Each row comes from the steps of one path. Every step used is in the known rows, and no mark comes twice. Write the path behind each row, first mark first.
(in the rows, 128 means zero)
Known rows:
letan pebud nusa: [126 147 153 114 167 134  98 129 120 122 117 135 150 108 126 129 132 100
 120 154 122 104 141 161  89 133 142 128  71 123 134 117 121 133 129 132
 129 138 106 131 160 135 122 147 137 118 133 143 170 142 122]
sase kote nusa mana: [106 143 162 136 114 122  85 147 108 155 126 104 124  64 133 137 136 138
 135 136 121 125 150 112  77 133 129 130 109 141 124 144 115 109  93  93
 147 141 120 140 126 116 163 155 124 139 104 119 143 104 124]
nusa mana: [126 142 123 131 115 117 108 139 110 134 149 132 125  59 136 126 150 141
 136 121 124 147 141 106 117 117 128 126 121 133 128 140 142 118 115 123
 140 135 127 129 128 111 129 143 125 138 110 132 133 100 129]
kote mana pebud: [131 141 137 115 171 138 160 136 124 137 143 125 148  67 133 119 116 117
 125  84 118 123 163 138 125 113 136 151 141 136 135 146  97 129 140 163
 105 127 144 127 117 117 101 116 127 145  80 121 103 131 117]
pebud nusa: [128 130 131 123 139 132 114 127 107 125 122 134 131 120 115 135 134 123
 125 156 118 113 147 152  99 129 140 134  85 129 141 118 116 132 124 128
 131 131 112 132 148 137 137 138 131 124 125 132 143 129 124]
mana kote pebud sase letan: [122 122 148 107 152 134 158 128  73 140 157 135 138 193 161 133 104 144
 138  53 120  91 108 138 146 129 132 152 122 119 129 140 106 135 154 127
 133 135 137 142 156  96 161 135 131 121 157 105  82 135 144]
letan sase tiva mana kote: [103 132 170 127 101 121 121 112  55 124 161 135 139 207 128 146 130 145
 132 116 132 122 128 107  90 107 135 134  81 136 136 160  88 123 123 108
 133 151 121 126 128  71 136 143 122 123 171 119 114 131 153]
goseked letan sase tiva: [118 129 163 123 122 126 127 107 105 113 168 101 125 252 120 145 153 114
 126 160 127 108 130  79 113  95 129 146  95 123 135 131 117 132 143 112
  97 140 135 127 113  84 122 135 125 124 145 139  81 154 148]
goseked letan pebud nusa mana: [123 154 147 108 158 125  62 134  95 119 160 126 128  75 114 127 142 105
 127 158 118 100 164 132  73 112 141 129  57 126 148 123 133 130 120 124
 127 143 114 128 142 112 125 169 132 139 115 159 136 132 122]
sase tiva: [120 136 149 139 121 127 133 115 124 111 129 124 128 164 125 145 152 116
 133 129 128 128 113 115 122 119 130 130 111 128 114 139 130 134 138 107
 113 133 140 133 124 109 158 133 131 131 139 128 139 127 132]
mana pebud sase tiva: [117 128 166 131 152 133 147 123 110 127 136 116 146 187 155 134 152 115
 135  70 125 128 116 106 157 116 132 167 112 122 111 152 125 130 151 145
 104 123 130 132 129  99 156 124 120 120 116 135 104 137 140]
mana kote: [131 127 139 126 127 121 126 120  85 133 127 144 119 115 110 126  90 142
 128 101 134 102 110 125 112 138 132 125 117 129 133 128 115 127 119 113
 120 135 118 128 133 116 125 140 124 128 130 108 112 142 139]
kote mana pebud sase letan: [129 127 136  99 174 144 181 135 106 139 186 122 153 122 171 127 133 120
 135  65 113 118 171 123 163 119 141 183 131 135 119 157  98 128 155 171
 103 127 148 132 114 117 131 117 130 137  97 128  71 149 135]
nusa mana pebud: [127 146 146 136 146 129 120 145 115 140 152 129 142  58 154 118 133 125
 132  93 126 144 140 100 117 121 131 142 131 133 128 143 138 122 125 144
 126 133 128 132 124 110 119 124 121 129  77 130 128 115 115]
letan sase mana kote: [118 134 152 125 116 126 137 120  74 154 161 133 129 146 132 127 113 125
 124 112 131  93 123 116  97 109 137 125  95 117 121 129  77 113 108  97
  97 145 122 132 126  98  85 126 123 127 137 115  96 122 147]
mana kote nusa: [124 132 115 116 120 124 111 131  91 145 106 128 126 116 125 125  83 139
 123 121 131 106 123 152  92 163 137 124  81 134 140 129  97 122 109 103
 124 145 132 130 147 117 149 149 123 135 124 102 127 162 123]
mana kote pebud sase tiva: [112 128 164 118 140 125 148 128  68 128 131 127 145 223 140 139 134 140
 140  48 122 109  80 130 135 104 129 144 109 115 128 146 105 140 147 117
 128 131 130 138 169  85 161 142 124 126 152 107  90 122 145]
sase tiva pebud nusa mana kote: [118 171 182 148 157  99  79 128  46 107 137 143 136 105 138 143 136 135
 133 106 125 100 122 120  59 116 146 147  51 128 141 146 108 128 113  83
 132 151 114 136 177  91 153 197 125 127 154 127 148 109 128]
mana pebud sase: [124 119 139 118 159 134 146 137 111 148 139 123 146 150 161 123 133 124
 130  71 124 127 133 114 153 121 128 162 136 124 123 139 120 129 139 158
 117 118 115 129 128 122 122 113 120 116  97 129  97 142 129]
pebud sase: [121 113 113 117 131 123 133 136 108 139 135 123 133 165 144 128 151 135
 133  96 124 134 131 126 154 119 127 150 132 121 118 132 127 126 131 143
 120 119 114 125 136 127 125 125 119 127 130 135  95 127 139]
kote nusa mana: [122 143 108 122 109 117  85 151 113 150 125 115 129  60 147 134 145 133
 132 146 119 154 154 124 103 144 129 127  91 138 140 143 124 112 109 112
 137 141 136 133 142 114 155 149 122 142  96 123 149 118 115]
kote nusa: [125 132 119 121 120 128 108 139 131 142 103 116 130 123 138 135 123 124
 123 151 124 132 143 146 115 155 128 128  99 132 137 131 114 121 123 118
 126 138 141 128 144 129 154 137 128 137 112 117 141 156 120]
letan pebud: [129 145 150 113 159 133 104 128 143 124 121 127 148 116 131 119 128 108
 124 137 134 119 120 134 118 129 132 124 127 122 122 126 128 131 130 134
 119 136 128 128 143 126 114 135 136 125 127 136 162 137 121]
tiva mana pebud: [121 136 151 126 142 135 135 133 117 136 134 134 143 125 140 128 120 128
 129 109 130 129 154 138 116 130 129 133 117 141 141 156 108 124 137 159
 144 128 118 121 119 117 142 129 123 128 124 133 128 131 109]
letan sase kote nusa: [104 127 176 125 124 131 123 131 112 161 124  97 148 172 152 147 122 123
 121 155 120 113 146 118  80 129 129 138 112 135 125 131  84 115 107  98
 132 142 111 142 127 118 134 131 125 114 117 114 123 138 137]

Which path is each row?
[109 133 140 114 139 133 143 145  99 155 138 118 138 168 159 131 153 113
 136  74 113 116 122 141 150  90 128 131 127 105 123 142  92 123 144 135
 131 122 130 135 140 104 134 120 124 141 128 129  97  92 138]  kote pebud sase mana
[107 121 186 122 161 138 127 141 109 167 116  99 149 159 162 133 115 117
 129  83 119 110 134 119 118 142 131 170 110 133 118 140  94 117 115 131
 132 123 110 142 129 125 166 128 117 113  81 123 112 146 129]  mana pebud sase kote nusa
[103 138 181  97 178 136 124 136 116 143 136 118 154 114 135 126 143 120
 134  67 115 102 150 137 121  98 136 153 148 127 101 147  96 128 123 143
 122 125 114 129 127 116 119 138 130 145 104 138 104 111 147]  letan pebud sase kote mana
[109 132 170 129 131 130 112 132 126 147 104 103 128 131 129 138 110 126
 127 142 123 108 134 134  84 138 129 131 116 137 124 131 100 119 105 100
 136 135 124 139 123 127 164 137 129 125 111 118 142 135 120]  sase kote nusa
[113 122 143 128 121 123 130 121 108 118 134 120 136 200 148 142 174 127
 139  96 125 139 110 100 151 111 131 149 112 122 112 145 129 132 141 125
 118 123 132 131 131 106 151 136 122 127 140 136 115 122 147]  pebud sase tiva
[115 148 139 117 152 111 102 143  60 161 118 123 124 163 166 123 106 125
 128  71 128  88 129 156 116 135 135 139  72 113 130 149  61 108 111  90
 118 140 121 130 167 107 139 168 119 135 131 127 110 140 123]  tiva pebud sase mana kote nusa
[110 142 157 110 140 126 122 139  62 131 125 152 145 138 107 138 100 149
 130 108 115  96 143 194  70 125 138 121  72 133 171 144  83 134 129 129
 173 139 106 130 175 109 158 157 127 130 166 110 118 119 114]  tiva mana kote pebud nusa
[ 96 132 157 120 122 124 137 137  91 127 135 120 150 232 148 151 182 138
 144  78 116 147 128 139 141  96 124 137 111 123 138 172 110 133 160 144
 162 124 137 126 152  81 186 136 124 139 162 132 102 101 131]  kote pebud sase tiva mana
[117 151 188 142 153 113 129 122 118 116 147 117 157 239 184 150 155 114
 123 126 132 121 123  94 105 110 125 145 122 117 133 144 100 128 142 100
 120 141 130 132 153  87 118 147 129 109 171 134 132 136 130]  letan sase tiva pebud
[132 136 164 127 171 136 131 133 104 133 120 130 146 113 139 131 116 110
 119 123 118 108 148 155 101 136 142 153  85 129 144 123 107 136 134 144
 119 129 109 134 135 134 128 135 127 119 104 133 142 141 111]  mana pebud nusa
[107 129 183 120 143 133 155 130 107 146 161 112 151 132 138 139 134 126
 128 115 115 117 165 118  99  85 132 151 152 137 116 140  80 120 114 119
 124 135 117 132 108 106  94 120 129 135 115 121  85 105 150]  letan sase kote mana
[122 119 133 118 133 126 125 117 101 134 173 108 125 216 128 134 129 120
 120 157 129 114 145 102 119 108 126 141 112 125 141 121 118 126 130 126
 111 136 118 123 112 108  95 128 123 125 125 142  72 155 138]  goseked letan sase
[124 141 139 129 116 127 130 119  79 145 137 140 105  94 111 121  94 123
 130  98 132  87 111 141 108 120 138 116  97 123 120 135  91 121 112  96
 110 137 126 135 129 114 117 137 128 139 125 118 108 116 139]  sase mana kote
[123 151 132 124 136 126  96 152 114 156 127 119 146  54 157 129 128 125
 129 122 121 146 157 120 105 150 133 141  95 140 140 145 118 114 118 132
 123 140 140 136 138 111 146 137 120 133  72 119 144 141 106]  kote nusa mana pebud
[102 142 199 127 141 134 132 122  76 125 149 126 168 207 147 152 158 113
 124 142 118 128 174 129  77 107 141 160  55 136 148 156  84 129 141 145
 134 141 114 128 132  92 138 138 123 109 139 137 137 140 123]  letan sase tiva mana pebud nusa
[121 141 133 129 128 114  95 133  53 132 147 149 122  51 110 126 121 153
 132 121 119 111 142 140  76 123 147 131  71 135 146 132 117 124  99 111
 138 143 106 134 156 115 125 165 124 134 124 124 135 111 132]  pebud nusa mana kote
[ 96 146 172 127 155 103  78 161  93 162 134 105 137 131 183 136 148 138
 137  92 119 128 153 112 101 125 123 151 107 129 126 158 100 109  99  99
 155 133 107 138 154 109 170 174 116 126 123 136 122 105 125]  tiva pebud sase kote nusa mana
[122 143 122 133 116 112 102 132  75 137 151 143 116  52 113 120 114 157
 138  88 131 130 120 110  99 122 134 125 116 134 134 140 130 120 103 112
 129 141 122 132 135 101 116 155 121 139 118 113 116 107 138]  nusa mana kote
[119 153 160 122 147 131 132 132  60 143 126 138 128 106 117 131 100 117
 127  99 113  72 124 193  85 111 147 118  76 113 145 125  70 131 126 103
 126 139 118 143 164 111 128 146 133 141 125 110 110 108 119]  sase mana kote pebud nusa
[105 142 152 126 130 115 121 139  51 134 149 131 141 157 141 137 159 149
 147  43 117 129  95 101 122  97 130 142 108 118 124 160 119 127 140 113
 138 135 127 139 171  64 163 154 120 140 134 108  95  90 145]  nusa mana kote pebud sase tiva
[103 131 186 131 160 128 122 146  92 159 155 115 139  93 162 126 147 137
 142  59 119 125 134  79 119 101 130 164 134 134 105 152 124 118 110 139
 136 120 102 140 114 109 134 130 115 116  85 135  94  89 135]  nusa mana pebud sase kote
[108 139 197 135 150 137 147 135 125 141 118 110 142 160 129 140 112 121
 133  99 118 105 114 133 107 102 125 124 154 125 126 130 109 134 133 115
 152 126 122 142 135 110 153 127 133 124 138 115 119  95 123]  sase kote pebud
[104 124 151 122 107 116 113 119  52 120 145 140 125 197 120 136 144 156
 143  73 130 118 118 113 127 110 133 142  89 134 127 169 105 127 130 122
 131 132 114 123 133  88 168 150 116 130 165 124  92 119 153]  pebud sase tiva mana kote
[118 158 148 117 152 126  70 142 104 128 133 139 147  36 133 128 159 118
 128 148 120 126 158 137  81 128 144 129  74 125 136 128 132 125 119 128
 133 143 117 133 158 121 125 159 133 130 109 147 188 111 123]  letan pebud nusa mana
[100 126 140 114 102 116  99 131  57 138 124 126 125 192 124 142 139 152
 139  97 127 129 128 132 109 138 133 141  62 140 136 171  89 120 124 115
 133 141 126 126 143  88 194 162 116 136 157 118 104 146 144]  pebud sase tiva mana kote nusa
[121 137 155 112 165 135 162 134 102 130 150 116 156 141 153 135 167 112
 136  49 115 132 148 110 153  98 135 174 125 131 118 162 102 130 152 156
  99 122 143 130 123  93 136 126 122 146  98 129  88 128 137]  kote mana pebud sase tiva
[114 140 159 115 152 131 107 122 121 115 132 122 158 185 153 132 173 108
 134  98 130 126 100 107 136 110 130 146 112 115 104 145 125 132 142 133
 112 129 130 131 144 102 146 139 129 129 142 143 141 135 143]  letan pebud sase tiva
[119 127 134 106 160 132 105 133 123 136 134 128 150 150 150 120 145 113
 131  94 131 121 122 129 146 118 130 142 127 116 115 134 125 129 134 151
 121 127 112 125 148 124 114 132 128 125 126 143 133 138 138]  letan pebud sase
[115 130 115 112 115 120 111 139  59 169 123 123 113 124 137 123 104 132
 131  86 123 101 121 142 116 138 137 136  73 121 121 144  72 108 110 107
 104 138 125 133 139 113 142 142 117 145 117 114  86 140 145]  pebud sase mana kote nusa
